Each row comes from the steps of one walk. Every step used is in the known rows, and no mark comes twice. Write the walk behind each row, first mark first.
In the rows, zero is written as 128.
Known rows
l > v > f: [202 133  66 169 123 161 154 142 122  68 155 118 135 126 135 174 143 137
 130 146  99 138 120  91 125 137 115 130  87 123  73 158 171 139 152 123
 126 153 158 183  84]
d > v > e > u > z: [105 126 127  89 109 107  81 125  84  88 131  85 140 126 117  92  79 103
 126 140  94  95  72 142 125 151 123 141 105 125 200 142 118 103 101 146
 145  90 109  78 123]
p > f > v > a > s: [134 154 151 168  96 109 161  96 101  78  65 149 131 110 186 123 167 111
 126  93 176 158 119 140 107 154 108 128 142 181 127 117 159 147 123 124
 143 112 124 170 126]
x > v > e > u > z > p: [107 136 129  82 155 129 117 141 117 138 173  99 117 130 146 126  75  75
 126 136 105 138 125 112 146 136  81  88 127 166 209 140 122 147 137 144
 153 110  94  75 163]
l > p > z > u > e: [121 146 142  83 134  81 135 133 225 157 107 154  91 148  78  91  87 134
 138 129 165 165 150 120 126 142 126 148 131  88  75  93  62  92 140  86
  99 124 150 125 139]
p > l > v > e > u > z: [142 131  68  72 119 156 106 187  98  75 144  83  96 192 110 172 105 151
 144 128 140 145  80 115 149 136 137 120  90 135 160 104 171 170 119 143
 120 120  92 124 137]
d > p > z > u: [107  86 176 145 175 137 108 129 204 192 118 116 129 105  95 140 152 166
  78 104 119 105 174 127 140  74 145 133 157  52  94  87  66 112 103 123
 139 123 122  94 158]
d > v > x: [ 96 109 141 139 113 114  95 114 126 140 151 150 173 116  74  79 157 100
 119 159  75  99 111 148 137 121 139 155  91 108  85 181 117  92 117 144
 129 122 140 138  91]
f > v > a > s: [144 139 160 175  97 103 134  84  77  88 118 134 128  95 186 126 154 144
 112 103 132 130 172 137  81 160 110 144 150 184 115 143 153 140 152 110
 123 135 130 161 124]
x > v > a > s: [161 118 146 125 151 125 113 109  98 142 154 134 168 109 151  87 113 138
  75 116 133 143 192 109 111 140  95 119 137 173 111 177 127 151 152 137
 144 106 142 149 147]
e > u > z > p > l > v: [117 114  54 135 127 179 141 189 133 134 159  81  82 174 137 193 102 120
 143  92 159 125 105 131 144 104 125 118 146 149 154  66 208 216  95 106
 135 144  63 146 119]
l > v > a: [202 105 134 133 133 180  91 121 109  95 133 128 146 134 135 152 108 150
 100 122 105 148 128  95 107 148 100 143 145 114  53 144 143 145 185 126
 128 130 148 129 148]
e > v > a: [180 126 168 127  78 165  87 125 113 128 106 150 176 129 133 145  80 145
  85 127 135 175 126 134 123 140 119 104 154 114  92 166 117 127 156 139
 142 122 150 103 125]
z > u > e > v > f: [156 172 132  88  73 129 151 129 171 129 153 187 170 110 105 139 123 145
  97 197 122 197  89 164 128 160 133  84  91  76 134 148 115 117 117 135
 144 133 144 161 108]
v > a > s: [167 114 158 167 146 116 124  92 103 111 116 143 141 101 132 105 132 146
 102 102 137 104 169 107 105 132 112 147 152 165  90 140 121 132 139 123
 126 112 141 133 150]
d > p > z > v: [104 103 132 173 187 125 120 138 137 204 117 101 136  88 125 123 175 151
 111 102 105  78 198 142 106  60 165 158 127  87 109  95  90 114  95 121
 111 158 180 137 148]
u > z > p > d > v > x: [ 56  97 148 187 165 109 138 125 123 169 178 156 121  76  54 135 173  79
 164 135 118  91  86 146 144 105 138 168 183 101 145 158 145 117 101 112
 114 130  92  85  89]
p > f > v > e > u: [112 168 148  82  85 120 151 114 110  68  89 102 136 164 173 143 134 109
 146 146 134 163  56 140 162 181 120  89  69 166 193 119 130 113 140 156
 158  81 125 129 139]
d > p > f > v: [ 92 138 152 146 100 127 190 107 148 101  53 105 145 131 163 148 176 114
 122  95 123 128 143 147 143 137 141 119 145 110 151 121 137 126 125 160
 160 116 108 154 107]
x > v: [135 120 106 113 133 130 115 138 123 149 138 126 163 136 142  90 106 137
 106 132 102 137 177 103 133 129 130  84 118 137 106 195 119 141 153 130
 136 129 141 159 123]
f > v > e > u > z > p: [ 91 159 149 130 103 108 142 114  91  81 142  95  77 124 186 169 104  88
 167 123 107 125  92 137 124 158 101 110 135 178 214 116 141 136 130 118
 141 138  80  86 140]
l > p > f: [143 135 107 128 107 130 162 127 196  94  60 144 117 183 124 110  89  93
 160  98 167 147 136  92 165 133 114 126 123 140  89 134 120 103 144 156
 122 111 124 132  98]
f > v > e > u: [126 160 158 103  85 114 122 107  78  77 139  84 131 149 171 143 127 137
 127 155  87 132 105 137 132 185 127 101  79 172 186 144 119 109 164 142
 140 105 129 122 137]
z > v: [134 112 100 154 148 136  97 112 103 142 148 150 142 112 163 102 154 149
 138 134  93  86 162 119 100  95 166 131 112 122 101 144 123 113 129 127
 100 167 157 160 143]
u > z > v > a: [141 129 146 159 159 140  52 111  66  90 100 141 125  84 165 154 117 111
 165  90 122 128 141 123  82 106 138 157 169 110 106 133 139 111 113 115
  97 175 148  87 167]
e > u > z > v > x: [ 65 148 137 171 143 130  58 151  78  97 163 113 133 135 109 173 150  74
 199 133 114 127 113 167 133 103 172 137  91 164 145 151 139 105  97 131
  94 166 153 125 145]
v > e > u > z > p: [114 134 145 116 149 123 123 136 128 106 136 108  93 127 136 138  81  80
 155 122 116 101 100 114 147 129  93 115 141 154 190 109 116 128 119 133
 142 108 100  59 163]
e > v > a > s: [168 119 147 149  77 143 111 119 109 137 133 163 170 116 132 107 106 159
  71 124 150 150 165 142 103 137 117 111 150 168 101 159 126 150 138 144
 134 112 140 146 121]
u > z > p > l: [ 96 122  87 147 139 126 151 159 152 143 101 137  71 127 129 145 131 111
 163  83 170 103 133 117 141  69 134 127 185 108 133  89 171 173  67 104
 125 162  66 110 101]
x > v > e: [149 124 129  61 148 114 113 119 118 131 154 140 162 134 128  72 112 137
  94 168  82 135 153  77 137 143 112  88  91 129 123 199  87 113 171 165
 138 119 144 121 149]
l > v: [169 108  82 151 118 166 117 141 132  99 145 132 133 153 129 129 123 157
 116 128  99 113 150  88 108 135 141 116 116 129  61 163 146 160 172 130
 116 142 140 183 120]
u > e: [132 155 132  88 126  90 161 127 138 108  94 138 130 130 108  69 119 128
 146 153 133 126 151 133 115 164 144 120 127 118 108 153  92 116 148 110
 129 113 165 164 132]
l > p: [158 125 116 140 114 117 137 118 168 102 112 128 115 170 120 108  80 125
 147  99 120 123 183  80 142 139 120 140 138 146  82 159 111  96 166 139
 103 137 131 123  96]
u > z > v > e: [131 132 109 125 160 102  82 113  77  86 125 158 111 101 152 111 140 126
 177 133  89  95 130 103  92 102 151 140 122 110 136 147 111  93 116 145
  85 170 138  99 161]
p > l: [133 115  90 119 131 130 143 148 144 140 106 125 123 155 112 120 149 164
 134 122 155 112 141 110 148  93 157 113 123 110 101 120 147 148 103 121
 129 133 115 147 112]
f > v: [121 146 130 170  81 108 140 105 107  89 106 118 119 128 176 137 143 145
 146 115  99 125 155 128 111 149 151 108 135 148 117 166 142 133 155 109
 114 157 125 165  95]
u > e > v > a > s: [157 159 147 103  80 105 150 118 118 132 119 172 170 117 110  69 101 143
  81 155 163 174 151 164  85 181 119 110 142 155 125 152 104 147 148 134
 134  97 155 169 136]
z > p > d > v > a: [144  67 173 148 182 153 134  83 112 210 172 147 149  63 116 117 139 136
  82 130 118 100  94 123 120 121  86 177 191  93 141 114 142 118 149 112
 155  84 112  61 133]

Which walk is each row?
[135 167  96 186 144 132 105 144  67  64 144  81 127 104 159 199 131  91
 185 120 124 127 109 156 123 118 148 132  87 158 181 124 169 117  75 111
 111 162 162 125 117]
e > u > z > v > f
[141  99 130  78 136 126 136 100 118 145 200  87 144 164  85  96  87 148
 111 154 102 119  90 115 162 181 105 172  88 148 195 149 109  67 180 166
 134  56 117  65 106]
l > p > d > v > e > u
[103 140 127 158 114 132  96 152 107  63  92  73 115 155 126 164  71 107
 168  90 141 116 127 139 140 136 155 110 147 161 161 145 133 138 110 106
 123 123 122 117 130]
e > u > z
[186  87 104 104 156 196 132 141 146 175 157 145 107 136 144 158 139 149
  90 115 151 146 116  97 127  96  81 150 161 106  76  66 188 192 140 123
 139 140  93 129 141]
z > p > l > v > a
[ 92 146 134 158  97 128 191 113 161 134  81 160 107 115 198 134 160  84
 149 109 146 131 110 129 132 125 118  97 158 147 136  99 160 154 119 117
 157 131  94 159 103]
z > p > f > v
[127 135 202 128 115 150 151  91 121  95  32 109 164 113 167 167 164 107
 107  84 135 162 124 152 136 152  98 146 163  97 139 107 134 119 140 165
 177 105 126 109 131]
d > p > f > v > a
[114 117 108 164 164 118 101 146 121 183 120 130 116  96 133 106 155 150
 144 115 137 102 169 129  92  73 167 130 117 119  80 112 105 109  99  78
  88 171 188 158 147]
p > z > v
[ 91 152 179  69  76 126 100 138 181 156 170 220 178 145  57 109 141 122
 109 210 115 190  94 174 136 151 158  87 100  81  97 167  78 110 134 159
 117 132 135 151 132]
z > u > e > v > x
[117  78 151 100 169 141 149  98 114 206 222 108 145 106 110 102 129 140
  79 181  93  78  66 124 155 140  96 147 115 133 214 110 119 109 147 139
 172  52  96  61 148]
z > p > d > v > e > u
[109 142 158  94 148  86 124 139 191 168 107 160 112 117  82  90 126 148
 125 150 160 142 127 136 114 119 150 120 131  67  85  93  62 111 114  75
 112 116 152 135 162]
p > z > u > e
[ 97 134 106 168 139 137  69 142  76  95 137  90 120 134 163 160 106 115
 174 103 125 107 136 147 104 112 172 122 119 163 163 127 143 128  99 115
 102 157 134 129 147]
e > u > z > v
[105 106 135 201 179 121 161 134 137 143 138 136  82 102 104 162 132 115
 178  97 155  98 134 101 140 100 138 133 221 124 141 141 145 143 127  82
 109 137  97  81 118]
u > z > p > d
[158 110 134 174 167 125  92  84  72 137 157 167 145  81 173  96 166 154
 109 114 118  90 177 122  72 104 129 167 133 162  97 125 129 128 128 135
 109 147 157 149 175]
z > v > a > s
[147 183 140  97  88 108 148 157 192 167 129 163 143  99  78 138 122 142
 101 181 170 212  91 176 122 136 133  89  99  70 110 117  98 113  92  88
 131 136 174 153 104]
p > z > u > e > v > f
[132  96 154 184 205 115 116 113 106 200 129 112 137  57 131 115 187 154
  81  91 145  85 216 147  83  72 125 189 151 125 108  75  94 118  93 128
 122 139 175 130 175]
d > p > z > v > a > s
[148 162 141 154  77 107 175  84 136  74  69 148 109 146 177 126 129 100
 144  70 183 180 145 119 124 170  81 155 143 203 122 112 153 122 152 141
 126 118 114 152  95]
l > p > f > v > a > s
[ 95 174 149  83  69 102 139 161 142 133 133 181 177 153  50  93 126 101
 138 201 138 181 116 176 136 170 155  94  94 123 101 194  89 116 151 145
 121 133 168 174 108]
u > e > v > x
[132 121 128  91 152 139  82 110  75 128 181 111 149 130 158 110 132 147
 125 167  83  96 114 119 122 132 137 125  61 150 162 126  97  97 136 163
 124 119 159 117 190]
z > v > e > u
[140 145 143 115  93  96 140  91  92  81 117 134 119 124 166 109 149 146
 136 150  81 125 130 107 119 167 127 113 103 132 135 164 115 102 172 140
 119 139 128 124 123]
f > v > e
[111 133  93 185 148 125  83 127  87 100 115 145 110 104 158 129 137 121
 185 101 109  90 158 124  84  87 178 138 150 124 122 149 136 123  95 112
  80 187 143 132 137]
u > z > v
[122 146 147  64  66 138 116 126 177 150 144 200 169 137 110  95 100 161
  88 184 119 170 113 156 116 158 159  71 123  80 117 149  86 129 135 139
 136 119 122 156 138]
z > u > e > v
[129 166 124  83  62 108 151 151 144 133 109 157 164 146 105  79  90 140
 111 172 135 160 138 160 112 171 155  76 121 114 120 174  99 132 151 127
 130 123 156 173 107]
u > e > v
[ 88 155 161 166  84  97 130 111 109  89 131 136 135 130 121 143 183 112
 161 150  97 142 139 139 134 149 156 127 102 150  96 192 131 109 153 120
 108 160 139 167  91]
f > v > x
[123 131 136 111 171 118  85 143  97 169 161  91 122 119 129 115 131 146
 127 152 126 107 119 132 118 104 141 131  60 148 142  99  84  93 108 113
 112 123 193 114 182]
p > z > v > e > u
[ 62 153 156 163 100 120 180 118 166 134 109 182 120 117 140 149 201  52
 169 145 139 149  87 142 160 124 115 114 128 153 114 122 150 132 124 131
 139 143 107 159 102]
z > p > f > v > x
[107 124 120 181 141 117 139 133 148 117 103 138  81 109 139 136 101  83
 168  90 124  91 155 105 123  97 130 127 197 131 121 129 140 146 108  97
 124 156  97 104 120]
u > z > p
[157 138  28 159 137 157 178 176 147 111 142 129  70 121 132 204 152 106
 160 114 152 145 104 113 140  88 101 137 135 107 115  84 228 194  82 104
 122 187  85 151  68]
u > z > p > l > v > f
[113 106 150 161 168 120 145 150 169 172  78  74 128 114  82 127 138 147
 102  93 128  92 199 124 139  91 150 140 155  90  97 118  85 111 110 111
 139 121 163 118 123]
d > p > z
[104 108 145 113 150 117 104 121  72 107 166  85 135 123  88 127 109 138
 134 140 112 104  55 136 142 163 133 151 125 120 223 155 122  97 122 131
 130  69 110  54 126]
p > d > v > e > u > z
[157 146 177 146  95 125 108  89  82  82  93 116 132 110 177 160 133 133
 127 105 110 159 130 135 102 166 107 135 149 136 105 152 140 118 168 108
 132 142 141 119 133]
f > v > a
[126 131 156 148 157 157  37 119  48  84 125  92 136 106 170 185  95 103
 159  90 132 141 117 156 101 126 130 147 144 148 152 116 140 120 109 117
 115 145 154  81 178]
e > u > z > v > a
[120 167 112 140  56 107 178 110 164  72  54 134 102 174 171 141 114  95
 173  89 150 169 130 114 149 163 122 127 124 160 111 137 150 113 156 134
 121 139 116 163  70]
l > p > f > v
[ 77 141 127 158 131 145 151 152 166 109  72 111  97 142 144 164  82  48
 176  85 188 126  80 138 165 109 120  99 160 167 177  77 154 163  75 109
 165 106  94 106 133]
e > u > z > p > f
[151  87  52 122 136 176 164 162 164 182 171 146  96 154 143 139 152 158
 106 122 131 105 133  99 132  82 121 119 138 116  83  81 191 202 128 123
 133 151  81 176 111]
z > p > l > v
[123 147 149 104 135 112  93 139 102  53 109  87 112 152 116 141  79 116
 158 125 117 119  98 119 147 146 130 112 116 149 182 146 102 105 121 137
 126 106 127  76 153]
v > e > u > z
[119  98 114 115 148 146 161 139 161 167 101  96 146 152 104 128 172 163
  94 110 129  88 179 127 162  84 147 138 141  81 123 107 130 135  92 166
 153 120  99 131 114]
d > p > l
[137  90 111 143 131 126 149 101 143 154 159 122 138 142  90  93 111 152
 126 121 115 102 139 110 142 145 130 179 146 116 126 168 132  84 169 134
 113 101 119 106  65]
l > p > d > v
[ 92 120 180  89 170 101 142 136 205 191  98 122 131 107  66  98 154 147
  93 140 133 125 157 151 127 115 145 140 149  45 118  78  46 106 107 113
 145 107 143 117 172]
d > p > z > u > e
[126  81 125 153 147 124 132 103 107 167 158 126 159 105  98  95 146 172
 111 146 106  84 110 123 128 132 156 150 143 101 132 167 134 105 139 114
 128  93 125 121  99]
p > d > v
[177 153  79 181 152 106 140 145 150 144 136 114 101 108 129 152 139 108
 169 111 147 147 162 113 121  95 114 170  84 136  83 115 135  80 109  94
  79 190 197 145  78]
l > p > z > v > f
[154  94 119  88 146 102 148  85 136 144 173 139 131 140  84  73 118 156
 123 154  93 107 105  88 142 159  99 181 115 104 145 170 107  63 185 164
 111  84 120  71  94]
l > p > d > v > e
[168 109  78  48 122 171 118 166 118 115 174  90 128 199 109 145 128 178
 103 164 123 138  80 108 154 143 122 116  54 140 140  98 158 166 143 170
 143 101 118 147 144]
p > l > v > e > u
[125 158 128  70  70 107 127 150 230 184 121 176 121 163  77  98  59 151
 113 146 179 207 141 147 124 145 137 100 129  87  92 121  73 103 141 106
 105 131 143 137 107]
l > p > z > u > e > v
[ 97 156 155  95  95 132 180 112 139 117 116 120 115 134 193 143 137  88
 134 152 135 142  59 137 161 165  89  95  96 177 209  79 141 139 131 156
 177  85  93 120 146]
z > p > f > v > e > u
[128 101  99 121 139 137 168 144 169 191 130 146 101 134 136 116 152 144
 120 117 152  90 145 108 149  68 129 118 151 113 106  85 159 163  96 115
 145 141  86 134 117]
z > p > l
[165 157 173  65  79 128 123 124 123 128  91 161 180 129 111 103  75 130
  95 162 153 198 122 159 109 184 116 102 150 105 114 156  94 125 166 127
 141 106 168 128 137]
u > e > v > a
[106 133 114  77 145 127 141 159 134 133 132 103  77 152 124 146 112 114
 152 119 154 111  92 121 165 103 105 124 135 140 194  66 148 156  78 133
 147 119  66  72 149]
v > e > u > z > p > l
[ 73 113 157 174 187 113 110 145 142 199 140 117 154  92  69 131 219 111
 130 134 109  92 181 160 130  59 162 176 105  91  82 127  79  86  95 143
 101 169 187 132 142]
d > p > z > v > x
[ 86 123  96 134 137 138 141 172 146 144 119  87  80 153 134 169 102 108
 157  85 185 113 119 143 166  85 129 114 156 152 183  66 177 177  65 101
 146 132  65 106 122]
e > u > z > p > l
[173  83  92 123 156 173 151 132 119 154 145 107 143 143 118 139 179 186
  53 101 140 116 181 123 118 110 105 174 141 117 102  86 172 188 130 176
 148 112 104 166 141]
d > p > l > v > a > s
[157  99  81  57 143 179 153 159 140 167 204 110 107 178 134 141 129 152
  88 164 122 119  85 102 153 118  90 119  85 147 153  62 167 183 135 157
 160  99  82 132 155]
z > p > l > v > e > u
[181 108  64  60 133 153 130 150 123 125 158 136 122 172 113 117 150 183
 109 159 113 126 101  83 136 116 129 126  77  98  92 120 150 162 146 161
 114 139 114 153 130]
p > l > v > e
